Each row was made from one small tree. The marks that hang from a mark follow it in brackets, in the order of their numbers. Every link used is in the known rows. Write each row's tree.
Known rows:
Z_12{Z_433}: [0.18, -0.46, -0.47, -0.47, -0.45, 0.21, -0.79, -0.14, -0.07, -0.28, -0.88, -0.11, 0.80, 0.22, 0.18, -0.33, 0.04, -0.07, -0.22, -0.02, 0.69]
Z_12{Z_256{Z_133 Z_136 Z_384} Z_433 Z_682}: [1.61, -0.61, -3.13, -0.98, 1.20, 1.72, -1.46, -0.25, 1.72, -1.47, -2.50, 0.41, 2.22, 0.63, 1.13, -1.57, -2.57, -0.49, -0.84, -0.88, 2.75]
Z_433{Z_12{Z_256{Z_133 Z_136{Z_164{Z_517}} Z_384} Z_682}}: [1.21, 0.63, -2.60, 0.74, 3.61, 1.51, -1.17, -0.45, 1.87, -2.20, -2.70, -1.35, 0.29, 0.92, 1.23, -2.14, -2.01, 0.67, -0.72, -2.61, 2.69]
Z_136{Z_256}: [0.34, -0.15, -0.33, 0.05, 0.58, 0.23, 0.44, 0.26, 0.21, -1.14, 0.67, -0.19, -0.40, 0.22, -0.12, -0.37, 0.28, 0.87, -0.33, -0.25, 0.58]
Z_682{Z_12{Z_256 Z_433}}: [-0.20, -0.47, -0.50, -0.32, 0.01, 0.39, -1.09, -0.09, 1.03, -1.04, -2.41, -1.26, 1.73, 0.84, 0.39, -0.76, -0.82, 0.36, -0.52, 0.26, 0.84]
Z_433{Z_12{Z_256{Z_133 Z_136{Z_164} Z_384} Z_682}}: [1.43, 0.38, -2.81, 0.55, 2.47, 1.36, -0.94, -0.06, 2.31, -2.19, -2.39, -1.51, 0.11, 0.98, 1.15, -1.98, -2.43, 0.18, -0.68, -1.88, 3.01]
Z_12{Z_256{Z_384}}: [0.28, 0.09, -0.95, -0.06, 0.82, 0.59, -0.56, 0.07, 1.31, -0.39, -0.90, -0.47, 1.24, -0.05, 0.55, -0.56, -1.21, -0.07, -0.55, -0.67, 0.64]
Z_133{Z_256{Z_12{Z_433 Z_682} Z_136{Z_164{Z_517}} Z_384}}: [0.49, 0.53, -2.24, -0.42, 2.89, 1.56, -1.15, 0.01, 0.92, -2.16, -2.93, -1.48, 2.39, 1.61, 1.24, -1.88, -1.65, 0.35, -0.81, -2.96, 2.31]
Z_433{Z_12{Z_256{Z_133 Z_136{Z_164}} Z_682}}: [1.24, 0.23, -2.11, 0.84, 2.22, 1.04, -0.12, -0.15, 1.64, -1.91, -2.12, -1.81, -0.96, 1.29, 0.92, -1.71, -1.64, 0.46, -0.70, -1.55, 2.33]
Z_682{Z_12}: [-0.46, 0.09, 0.20, 0.10, -0.10, -0.10, -0.52, 0.00, 0.43, -0.77, -0.90, -0.20, 0.74, 0.36, -0.09, -0.15, -0.46, 0.20, 0.26, 0.53, 0.18]
Z_608{Z_517{Z_256{Z_12 Z_133}}}: [-0.31, 0.23, -0.29, 0.86, 2.71, 1.39, 0.52, 0.02, 1.24, 0.61, -2.99, -2.34, 0.42, 0.31, 0.73, -0.69, -0.83, 1.21, -1.12, -0.52, 0.55]
Z_133{Z_256{Z_12{Z_433 Z_682} Z_136{Z_164} Z_384}}: [0.71, 0.30, -2.46, -0.54, 1.74, 1.47, -0.91, 0.36, 1.39, -2.14, -2.57, -1.59, 2.26, 1.69, 1.18, -1.73, -2.12, -0.14, -0.76, -2.25, 2.59]
Z_682{Z_12{Z_256{Z_384} Z_433}}: [-0.03, -0.33, -1.27, -0.57, 0.20, 0.75, -1.94, -0.02, 1.69, -1.38, -2.60, -0.79, 2.79, 0.56, 0.64, -1.02, -1.63, 0.08, -0.52, -0.12, 1.52]
Z_608{Z_517{Z_87 Z_256{Z_12{Z_433 Z_682}}}}: [0.29, 1.17, -0.61, -1.89, 1.64, 0.60, 0.46, -0.63, 0.10, -0.37, -5.22, -2.74, 1.40, 1.51, 0.68, -0.45, -0.40, 1.36, -1.39, -0.86, 1.16]
Z_517{Z_87 Z_256{Z_12{Z_433} Z_133 Z_136} Z_608}: [0.79, -0.02, -2.48, -1.16, 2.19, 1.75, 0.97, -0.49, -0.04, -0.90, -4.16, -1.34, 2.69, 1.22, 0.78, -0.80, -1.17, 1.42, -1.06, -0.84, 1.91]
Z_433{Z_12{Z_256{Z_136 Z_384}}}: [0.29, 0.78, -1.19, 0.40, 1.33, 0.67, -0.67, -0.04, 1.01, -0.86, -2.35, -1.35, 1.42, 0.76, 0.87, -1.31, -1.71, -0.19, -1.03, -0.91, 1.23]
Z_433{Z_12{Z_256{Z_136{Z_164{Z_517}} Z_384} Z_682}}: [0.90, 0.98, -1.70, 0.35, 2.98, 1.04, -0.87, -0.34, 1.16, -2.37, -2.59, -1.91, 0.69, 1.17, 0.98, -1.83, -1.53, 0.55, -1.02, -2.60, 1.57]
Z_682{Z_12{Z_256{Z_136{Z_164}}}}: [0.07, -0.45, -0.57, 1.60, 1.17, 0.67, 0.77, 0.12, 1.68, -2.23, -1.78, -1.45, 0.54, 1.06, 0.37, -0.91, -1.42, 0.23, -0.59, -0.14, 0.85]
Z_136{Z_164{Z_517{Z_87 Z_608}} Z_256{Z_133}}: [1.05, -0.33, -1.82, 0.17, 3.83, 0.58, 1.17, -0.60, 0.32, -2.43, -0.20, -0.37, -0.68, 0.46, 0.06, -0.72, 0.22, 2.76, 0.26, -1.30, 2.25]
Z_433{Z_12{Z_256{Z_133 Z_136 Z_384} Z_682}}: [1.17, 0.70, -2.53, -0.41, 1.94, 1.18, -1.29, -0.24, 1.60, -1.27, -2.64, -0.73, 1.06, 0.87, 1.14, -1.74, -2.49, -0.10, -0.75, -1.35, 2.47]
Z_164{Z_517{Z_87 Z_256{Z_384}}}: [0.20, 1.17, -0.85, -1.28, 1.69, 0.65, 0.16, -0.66, 0.06, -0.39, -2.77, -0.54, 1.38, -0.06, 0.41, -0.13, 0.00, 1.21, -0.42, -1.47, 0.74]
Z_256{Z_12{Z_433 Z_682} Z_133 Z_136{Z_164} Z_384}: [1.45, -0.23, -3.27, 0.16, 1.69, 1.98, -1.14, -0.04, 1.95, -2.28, -2.73, -0.36, 1.41, 0.94, 1.20, -1.70, -2.24, -0.24, -0.85, -1.95, 3.40]

Which tree is each row?
[1.24, 0.05, -3.01, 0.33, 2.81, 2.12, -1.42, -0.45, 1.51, -2.25, -3.12, -0.26, 1.52, 0.89, 1.27, -1.86, -1.79, 0.26, -0.87, -2.70, 3.08]
Z_256{Z_12{Z_433 Z_682} Z_133 Z_136{Z_164{Z_517}} Z_384}
[0.04, 0.99, -1.96, 0.16, 2.97, 0.97, 0.13, -0.55, 0.79, -1.65, -4.30, -1.41, 2.07, 1.61, 1.24, -1.37, -1.12, 0.81, -0.69, -2.60, 3.05]
Z_133{Z_256{Z_12{Z_433} Z_136{Z_164{Z_517{Z_87}}} Z_384}}
[0.16, 0.35, -0.47, -0.22, 2.14, 0.42, 1.21, -0.62, 0.77, 0.47, -3.26, -1.25, -0.21, 0.20, 0.42, -0.15, -0.45, 1.38, -0.37, 0.33, 1.44]
Z_608{Z_517{Z_87 Z_256{Z_133}}}
[0.75, 0.01, -2.44, 1.36, 2.46, 2.42, 0.45, 0.36, 2.24, -1.54, -2.52, -1.47, 1.00, 0.32, 1.09, -1.31, -1.84, 0.47, -1.12, -1.96, 2.08]
Z_517{Z_256{Z_12 Z_133 Z_136{Z_164} Z_384}}
[1.52, -0.20, -3.39, -0.39, 1.98, 2.72, -0.78, 0.20, 2.07, -2.25, -3.50, -1.49, 1.83, 0.93, 1.28, -1.78, -2.09, 0.31, -1.32, -2.34, 2.86]
Z_517{Z_256{Z_12{Z_433 Z_682} Z_133 Z_136{Z_164} Z_384}}
[0.59, -0.30, -1.83, 0.22, 1.44, 1.05, -0.89, -0.06, 2.03, -0.29, -1.01, 0.05, 0.81, -0.31, 0.81, -0.88, -1.67, 0.09, -0.32, -0.69, 1.79]
Z_12{Z_256{Z_133 Z_384}}
[-0.18, 0.72, 0.47, -0.56, 1.52, -0.04, 1.47, -0.52, 0.04, 0.36, -3.04, -1.73, 0.17, 0.48, 0.15, 0.15, -0.03, 1.24, -0.64, 0.36, 0.25]
Z_608{Z_517{Z_87 Z_256}}
[0.85, 0.67, -2.72, -0.94, 2.94, 1.86, 0.97, -0.31, 0.66, -0.94, -3.50, -0.80, 2.88, 0.69, 0.86, -0.75, -1.99, 1.21, -0.87, -1.17, 1.89]
Z_517{Z_87 Z_256{Z_12 Z_133 Z_136 Z_384} Z_608}
[0.82, -0.52, -2.22, -0.51, 3.39, 2.21, -0.26, -0.12, 0.32, -0.91, -1.19, 0.13, 3.10, -0.17, 0.58, -1.13, -1.63, 1.07, -0.49, -1.08, 0.62]
Z_164{Z_517{Z_256{Z_133 Z_136 Z_384} Z_608}}
[0.13, 0.53, -0.35, -1.21, 2.13, -0.29, 0.66, -0.90, -1.31, -0.42, -1.08, 0.05, 1.11, 0.42, -0.14, 0.18, 0.35, 1.49, 0.27, -0.50, 0.06]
Z_164{Z_517{Z_87 Z_608}}
[-0.27, 0.32, -0.75, 1.42, 2.05, 0.85, 1.15, 0.50, 0.87, -1.06, -1.40, -1.95, 0.38, 1.41, 0.71, -1.00, -1.05, 0.26, -0.58, -1.52, 1.10]
Z_133{Z_256{Z_12 Z_136{Z_164}}}
[0.87, 0.48, -2.07, -1.08, 0.60, 1.30, -1.28, -0.10, 0.54, -1.41, -2.89, -0.13, 2.74, 1.13, 0.91, -1.14, -1.83, -0.64, -1.14, -1.39, 1.74]
Z_256{Z_12{Z_433 Z_682} Z_136 Z_384}
[1.34, -0.06, -2.03, 0.01, 1.54, 1.16, 0.06, 0.13, 1.80, -2.36, -1.17, -0.75, 0.84, 0.76, 0.73, -1.20, -2.06, -0.28, -0.84, -1.44, 1.45]
Z_12{Z_256{Z_136{Z_164} Z_384} Z_682}
[-0.14, 1.03, -0.63, -1.16, 1.30, 0.34, -0.25, 0.30, 0.18, -0.23, -1.29, -1.49, 0.89, 1.30, 0.57, -0.65, -0.80, 0.40, -0.29, -1.55, 0.50]
Z_133{Z_256{Z_12{Z_682}}}
[0.75, 0.75, -1.88, -1.71, 3.43, 2.11, -0.24, -0.03, -0.38, -1.53, -2.48, -1.30, 3.87, 0.90, 0.64, -1.12, -1.64, 1.09, -1.33, -2.32, -0.33]
Z_164{Z_517{Z_256{Z_12{Z_682} Z_136 Z_384} Z_608}}
[1.30, -1.07, -2.75, 0.29, 2.76, 2.27, 0.39, 0.42, 1.45, -1.96, -0.52, -0.73, 1.91, -0.01, 0.55, -1.19, -2.06, 0.83, -0.38, -0.86, 1.49]
Z_517{Z_256{Z_133 Z_136{Z_164} Z_384} Z_608}
[0.40, -0.20, -1.13, 0.46, 2.33, 1.68, 0.52, -0.27, 0.24, -0.33, -1.83, -0.13, 0.85, -0.01, 0.53, -0.81, -0.50, 0.76, -0.65, -0.98, 0.48]
Z_164{Z_517{Z_256{Z_133 Z_136}}}
[0.67, 0.65, -2.46, -0.29, 4.28, 1.84, 0.43, -0.49, 1.07, -1.55, -3.05, -1.85, 1.55, 0.38, 0.83, -0.88, -0.89, 2.37, -0.53, -2.57, 1.95]
Z_136{Z_164{Z_517{Z_87 Z_256{Z_12 Z_133 Z_384} Z_608}}}
[1.03, 0.46, -1.87, 0.98, 3.39, 1.12, -0.31, -0.52, 1.23, -1.94, -2.55, -1.75, -0.76, 1.19, 0.98, -1.87, -1.19, 0.96, -0.71, -2.30, 2.02]
Z_433{Z_12{Z_256{Z_133 Z_136{Z_164{Z_517}}} Z_682}}
[0.00, 0.15, -0.94, 0.19, 2.07, 1.84, -0.16, 0.05, 0.98, -0.52, -4.45, -2.23, 3.19, 0.86, 1.04, -1.23, -1.77, 0.27, -1.96, -0.66, 1.07]
Z_608{Z_517{Z_256{Z_12{Z_433} Z_136 Z_384}}}
[0.06, 1.19, -1.39, -1.44, 1.46, 0.67, -1.16, 0.36, 0.83, -0.52, -1.48, -1.18, 1.91, 1.04, 0.84, -0.92, -1.54, 0.12, -0.26, -1.88, 1.15]
Z_133{Z_256{Z_12{Z_682} Z_384}}
[0.01, 0.16, -1.14, -0.10, 1.13, 0.65, -0.22, 0.35, 0.70, -0.51, -0.63, 0.18, 2.08, 0.54, 0.63, -0.86, -1.73, -0.49, -0.05, -0.50, 1.16]
Z_133{Z_256{Z_136 Z_384}}
[0.23, 0.38, -1.33, 0.16, 2.54, 1.35, 1.29, -0.73, 0.80, -0.11, -5.82, -1.93, 1.45, 1.23, 1.05, -0.90, -1.17, 1.11, -1.56, -0.34, 2.36]
Z_608{Z_517{Z_87 Z_256{Z_12{Z_433} Z_133 Z_136}}}
[0.41, -0.36, -1.78, 0.70, 0.98, 1.43, -0.36, -0.24, 0.75, -0.45, -2.75, -0.09, 1.25, 0.79, 0.90, -1.05, -1.17, -0.18, -0.91, -0.69, 2.09]
Z_256{Z_12{Z_433} Z_133 Z_136}
[0.02, 0.57, 0.12, -0.12, 1.79, 0.33, 2.18, -0.55, -0.11, -0.10, -3.61, -1.40, 0.80, 0.80, 0.29, -0.11, -0.62, 0.80, -0.99, 0.50, 0.46]
Z_608{Z_517{Z_87 Z_256{Z_136}}}
[0.32, 0.44, -1.37, -0.27, 4.08, 1.16, 0.56, 0.12, -0.27, -1.91, -1.12, -1.98, 1.86, 1.82, 0.58, -1.33, -1.25, 1.30, -0.44, -2.36, 0.31]
Z_133{Z_256{Z_12{Z_682} Z_136{Z_164{Z_517{Z_608}}}}}
